Each row was made from one walk, in order. Every step used is in the known rows, and no mark comes twice. Write each row's walk.
Known rows
rofig -> sisitas -> tebem: [-0.01  0.48 -0.05  0.17 -0.19 -0.06 -0.03  0.02  0.08 -0.01 -0.11  0.71
  0.04  0.12 -0.01 -0.04 -0.44  0.02 -0.26 -0.18 -0.11  0.06  0.07 -0.39]
belom -> rofig: [ 0.07 -0.01  0.31  0.22  0.03  0.18  0.05  0.24 -0.14 -0.26 -0.17 -0.09
 -0.17  0.13 -0.03 -0.03 -0.33 -0.16 -0.23 -0.32  0.08  0.03  0.06 -0.18]
sisitas -> repi -> guba -> rofig: [ 0.26  0.13  0.38  0.24 -0.27  0.05  0.30 -0.34  0.05 -0.42 -0.03  0.11
 -0.10 -0.09 -0.27  0.50 -0.05 -0.08  0.12 -0.33 -0.03 -0.11 -0.33  0.11]
tebem -> guba: [-0.16  0.33  0.28  0.33  0.03  0.51  0.40  0.20 -0.02 -0.42 -0.06  0.04
  0.14 -0.02  0.11  0.03 -0.22  0.20 -0.34 -0.15 -0.01  0.29 -0.39  0.04]
belom -> rofig -> guba -> repi: [-0.01 -0.05  0.23  0.25  0.10  0.10  0.61 -0.03 -0.03 -0.04 -0.25  0.12
 -0.31  0.16 -0.07  0.20 -0.06  0.13  0.13 -0.17  0.10 -0.13  0.05  0.17]
repi -> belom -> rofig: [ 0.02 -0.03  0.24  0.18 -0.05  0.16  0.16  0.33 -0.29 -0.06 -0.27 -0.15
 -0.09  0.11 -0.07  0.06 -0.02 -0.20 -0.08 -0.24 -0.18 -0.02  0.09 -0.03]
belom -> rofig -> sisitas -> tebem -> guba: [-0.13  0.39  0.08  0.28 -0.03  0.16  0.37  0.29 -0.18 -0.08 -0.05  0.51
  0.26  0.10  0.08  0.01 -0.34  0.09 -0.41 -0.40 -0.10  0.13  0.07 -0.03]
rofig -> sisitas -> repi: [ 0.13  0.51  0.06  0.21 -0.14  0.11 -0.18 -0.40  0.10 -0.13 -0.29  0.21
  0.01 -0.14  0.07  0.06 -0.53 -0.04  0.00 -0.21 -0.27  0.00  0.01 -0.36]
nukup -> repi -> belom -> rofig: [ 0.15 -0.15  0.33  0.10 -0.14 -0.01 -0.04  0.25 -0.28 -0.05 -0.20 -0.16
 -0.20  0.20 -0.15  0.03 -0.10 -0.16  0.09 -0.24 -0.05  0.02  0.21  0.03]
guba -> repi -> belom -> rofig -> sisitas -> tebem -> nukup: [ 0.19  0.30  0.10  0.38 -0.16 -0.25 -0.06  0.38 -0.14 -0.11 -0.08  0.55
 -0.04 -0.13 -0.11 -0.10 -0.15  0.00 -0.26 -0.31 -0.47 -0.01  0.01  0.06]
guba -> rofig -> sisitas -> tebem -> belom: [ 0.00  0.40 -0.10  0.18 -0.15  0.14 -0.29  0.19  0.14  0.19  0.10  0.50
 -0.04  0.13 -0.01  0.03 -0.17  0.13 -0.37 -0.23 -0.38 -0.13  0.31 -0.21]
nukup -> repi: [ 0.17  0.07  0.40  0.13 -0.18  0.03 -0.30 -0.07  0.13 -0.32 -0.02  0.01
 -0.30  0.17 -0.10 -0.10 -0.45  0.06  0.13 -0.08  0.23  0.24 -0.09 -0.18]
rofig -> guba -> repi -> belom: [-0.08  0.09  0.09  0.19 -0.09  0.16  0.62 -0.02 -0.02  0.06 -0.35  0.15
 -0.16  0.06 -0.08  0.30  0.29  0.15  0.25  0.10 -0.26 -0.05 -0.18  0.26]
nukup -> repi -> belom -> rofig -> sisitas -> tebem: [ 0.10  0.23  0.02  0.08 -0.25 -0.28 -0.10  0.15 -0.17  0.21 -0.14  0.58
 -0.02  0.24 -0.12  0.00 -0.32 -0.11 -0.04 -0.31 -0.14 -0.01  0.40 -0.18]
tebem -> belom -> rofig: [-0.03  0.02  0.23  0.18  0.03  0.30 -0.10  0.36 -0.10 -0.01 -0.09 -0.18
 -0.17  0.14  0.03 -0.07 -0.24 -0.13 -0.36 -0.22 -0.16 -0.06  0.30 -0.16]
sisitas -> tebem -> guba -> repi: [ 0.05  0.33  0.11  0.38  0.06  0.20  0.39  0.08  0.09 -0.37  0.06  0.43
 -0.04  0.13 -0.21  0.00 -0.06  0.28 -0.10 -0.27  0.10  0.10 -0.23  0.05]
repi -> belom -> rofig -> sisitas -> tebem: [ 0.00  0.31 -0.07  0.13 -0.18 -0.15  0.06  0.21 -0.17  0.19 -0.20  0.60
  0.08  0.17 -0.05  0.02 -0.25 -0.12 -0.19 -0.29 -0.24 -0.06  0.32 -0.23]
repi -> guba -> rofig -> sisitas -> tebem: [ 0.05  0.35  0.01  0.19 -0.26 -0.21  0.18 -0.05  0.02  0.00 -0.04  0.73
  0.00  0.07 -0.10  0.23 -0.19  0.00 -0.20 -0.32 -0.12 -0.07  0.03 -0.08]
tebem -> belom: [-0.13  0.26  0.13  0.18 -0.07  0.44 -0.15  0.17  0.18 -0.06 -0.05 -0.07
 -0.13  0.05  0.08 -0.08 -0.18  0.08 -0.35  0.07 -0.27  0.06  0.02 -0.20]
guba -> repi -> belom -> rofig -> sisitas: [-0.05  0.19 -0.18  0.30  0.10 -0.08  0.08  0.23 -0.30  0.30 -0.40  0.01
 -0.19  0.03  0.15 -0.15  0.01  0.01 -0.17 -0.34 -0.37 -0.10  0.47  0.08]
tebem -> nukup -> rofig: [ 0.44  0.17  0.60  0.40 -0.08  0.08 -0.60  0.16  0.17 -0.50  0.08 -0.14
 -0.23 -0.09  0.12 -0.11 -0.25  0.11 -0.13 -0.47 -0.04  0.23 -0.55  0.02]

Write each row's walk
[-0.04  0.10  0.18  0.25  0.04  0.15  0.59 -0.17  0.15 -0.11 -0.24  0.21
 -0.29  0.11 -0.04  0.21 -0.05  0.23  0.15  0.01  0.06 -0.03 -0.17  0.14] | rofig -> guba -> repi
[ 0.05  0.42 -0.01  0.17 -0.24  0.12  0.01 -0.21 -0.06  0.06 -0.40  0.12
  0.07 -0.12  0.01  0.17 -0.11 -0.07  0.15 -0.08 -0.52 -0.02 -0.03 -0.13] | rofig -> sisitas -> repi -> belom
[-0.01  0.28  0.02  0.27 -0.08  0.19  0.47  0.18 -0.08 -0.13 -0.11  0.31
  0.05  0.09 -0.22  0.13  0.27  0.19  0.07 -0.13 -0.23  0.07 -0.22  0.20] | sisitas -> tebem -> guba -> repi -> belom
[ 0.11  0.40  0.03  0.24 -0.16  0.21  0.08 -0.11 -0.16  0.00 -0.23  0.15
  0.14 -0.15 -0.03  0.35  0.06  0.07  0.10 -0.32 -0.54 -0.06 -0.07  0.10] | tebem -> guba -> rofig -> sisitas -> repi -> belom
[ 0.08  0.03  0.14  0.26  0.01  0.07  0.41  0.37 -0.30 -0.08 -0.12  0.17
  0.00  0.20 -0.25  0.11  0.14 -0.03 -0.01 -0.39 -0.13 -0.06  0.12  0.15] | sisitas -> tebem -> guba -> repi -> belom -> rofig
[-0.17 -0.09  0.34  0.06 -0.14  0.20  0.78  0.10 -0.20  0.15 -0.40  0.11
 -0.02  0.11  0.07  0.47 -0.05 -0.09  0.08 -0.01 -0.14 -0.09  0.00  0.19] | repi -> belom -> rofig -> guba
[ 0.09  0.07  0.25  0.09 -0.27  0.06 -0.06  0.04 -0.05 -0.10 -0.19 -0.03
 -0.17  0.12 -0.13  0.06 -0.02  0.00  0.24  0.04 -0.13  0.16 -0.09  0.02] | nukup -> repi -> belom
[ 0.29  0.17  0.20  0.20 -0.36 -0.23 -0.32  0.21 -0.10 -0.06  0.00  0.40
 -0.11 -0.04 -0.18  0.09 -0.02  0.07  0.11 -0.23 -0.39  0.04 -0.03  0.18] | guba -> rofig -> sisitas -> tebem -> nukup -> repi -> belom
[-0.07  0.23 -0.03  0.28  0.07  0.01 -0.06  0.20 -0.20  0.14 -0.33  0.04
 -0.15  0.02  0.24 -0.18 -0.36 -0.06 -0.39 -0.35 -0.20 -0.01  0.38 -0.14] | belom -> rofig -> sisitas
[ 0.11  0.31 -0.05  0.32 -0.02  0.01  0.16  0.14 -0.12  0.11 -0.13  0.24
  0.01  0.10 -0.01  0.05  0.31  0.26  0.08 -0.38 -0.29  0.04 -0.06  0.29] | nukup -> rofig -> sisitas -> tebem -> guba -> repi -> belom
[ 0.29  0.11  0.40  0.32 -0.07 -0.08  0.21 -0.09  0.19 -0.19 -0.02  0.42
 -0.26  0.10 -0.10  0.21 -0.05  0.25  0.22 -0.29  0.07 -0.01 -0.32  0.22] | sisitas -> tebem -> nukup -> rofig -> guba -> repi
[-0.13 -0.07  0.41  0.10 -0.07  0.21  0.69  0.04 -0.10 -0.01 -0.31  0.14
 -0.10  0.13  0.10  0.37 -0.31 -0.07 -0.02 -0.05  0.05 -0.05 -0.02  0.05] | belom -> rofig -> guba
[-0.08  0.36 -0.15  0.31 -0.04  0.08  0.42  0.18 -0.14  0.09 -0.21  0.36
  0.07  0.06 -0.07  0.04  0.26  0.21 -0.03 -0.17 -0.37  0.04 -0.02  0.24] | rofig -> sisitas -> tebem -> guba -> repi -> belom
[ 0.08  0.29 -0.14  0.19 -0.09 -0.22  0.09  0.17 -0.15  0.20 -0.18  0.60
 -0.04  0.20 -0.13 -0.02 -0.12 -0.02 -0.11 -0.35 -0.21 -0.12  0.37 -0.14] | guba -> repi -> belom -> rofig -> sisitas -> tebem
[-0.07 -0.17  0.43  0.00 -0.20  0.06  0.62  0.05 -0.22  0.16 -0.34  0.10
 -0.11  0.18  0.01  0.43 -0.12 -0.09  0.25  0.00 -0.05 -0.05  0.10  0.23] | nukup -> repi -> belom -> rofig -> guba
[-0.02  0.27  0.12  0.45  0.18  0.32  0.38  0.10  0.04 -0.37 -0.04  0.05
 -0.12  0.04 -0.05 -0.09  0.01  0.33 -0.13 -0.24  0.06  0.15 -0.26  0.16] | tebem -> guba -> repi
[ 0.14  0.24  0.19  0.16 -0.37 -0.22 -0.22  0.18 -0.07 -0.02 -0.11  0.37
 -0.07 -0.03 -0.09 -0.04 -0.14  0.01  0.07 -0.04 -0.40  0.15 -0.03  0.08] | rofig -> sisitas -> tebem -> nukup -> repi -> belom
[-0.06  0.23  0.05  0.34  0.02  0.29  0.46  0.18 -0.11 -0.15 -0.20  0.01
 -0.04  0.03 -0.09  0.07  0.33  0.22  0.05 -0.10 -0.28  0.09 -0.23  0.29] | tebem -> guba -> repi -> belom
[ 0.09  0.32  0.27  0.17 -0.33 -0.14  0.30 -0.56  0.03 -0.05 -0.33 -0.01
 -0.03 -0.14  0.11  0.24 -0.25 -0.16  0.10 -0.21 -0.16  0.05 -0.19  0.10] | nukup -> rofig -> sisitas -> repi -> guba
[ 0.18  0.36  0.13  0.21 -0.09  0.04 -0.17 -0.27 -0.08 -0.07 -0.30  0.10
 -0.01 -0.08  0.04  0.05 -0.55 -0.16 -0.02 -0.39 -0.23 -0.09  0.23 -0.32] | belom -> rofig -> sisitas -> repi
[-0.22 -0.06  0.34  0.06 -0.07  0.32  0.57  0.12 -0.06  0.20 -0.25  0.07
 -0.08  0.14  0.14  0.35 -0.23 -0.03 -0.13  0.02 -0.14 -0.11  0.18  0.09] | tebem -> belom -> rofig -> guba
[ 0.21  0.10  0.26  0.23 -0.21 -0.06  0.30  0.05  0.02 -0.02 -0.16  0.36
 -0.12  0.05 -0.14  0.31  0.27  0.15  0.29 -0.14 -0.28 -0.04 -0.31  0.34] | sisitas -> tebem -> nukup -> rofig -> guba -> repi -> belom
[ 0.23  0.42  0.08  0.18 -0.17 -0.15 -0.35 -0.03  0.13  0.02 -0.04  0.57
 -0.02  0.19  0.06 -0.05 -0.37  0.06 -0.12 -0.44 -0.02  0.07  0.04 -0.29] | nukup -> rofig -> sisitas -> tebem
[ 0.16  0.31  0.19  0.12 -0.29  0.25  0.07 -0.21  0.00 -0.21 -0.29  0.06
  0.06 -0.07 -0.18  0.27 -0.08 -0.11  0.24 -0.02 -0.35  0.02 -0.28 -0.17] | sisitas -> repi -> belom
[ 0.20  0.04  0.31  0.28  0.06  0.07  0.28 -0.20  0.19 -0.09 -0.16  0.07
 -0.36  0.17  0.03  0.19  0.03  0.28  0.28 -0.25  0.17 -0.02 -0.21  0.22] | nukup -> rofig -> guba -> repi
[ 0.09  0.20  0.15  0.34 -0.19 -0.27 -0.03  0.01 -0.08 -0.03 -0.10  0.18
 -0.23 -0.19  0.11  0.06 -0.15  0.09 -0.21 -0.32 -0.29  0.02  0.03  0.31] | tebem -> nukup -> repi -> guba -> rofig -> sisitas
[ 0.30  0.39  0.19  0.25 -0.26  0.01 -0.33 -0.13 -0.04 -0.03 -0.28  0.04
  0.02 -0.22  0.07  0.12 -0.09 -0.03  0.15 -0.29 -0.58  0.03 -0.19  0.03] | tebem -> nukup -> rofig -> sisitas -> repi -> belom
[-0.16  0.00  0.34  0.01 -0.17  0.21  0.59  0.12 -0.02  0.21 -0.17  0.38
  0.01  0.22  0.02  0.41 -0.28 -0.06 -0.09 -0.01 -0.10 -0.13  0.21 -0.01] | sisitas -> tebem -> belom -> rofig -> guba
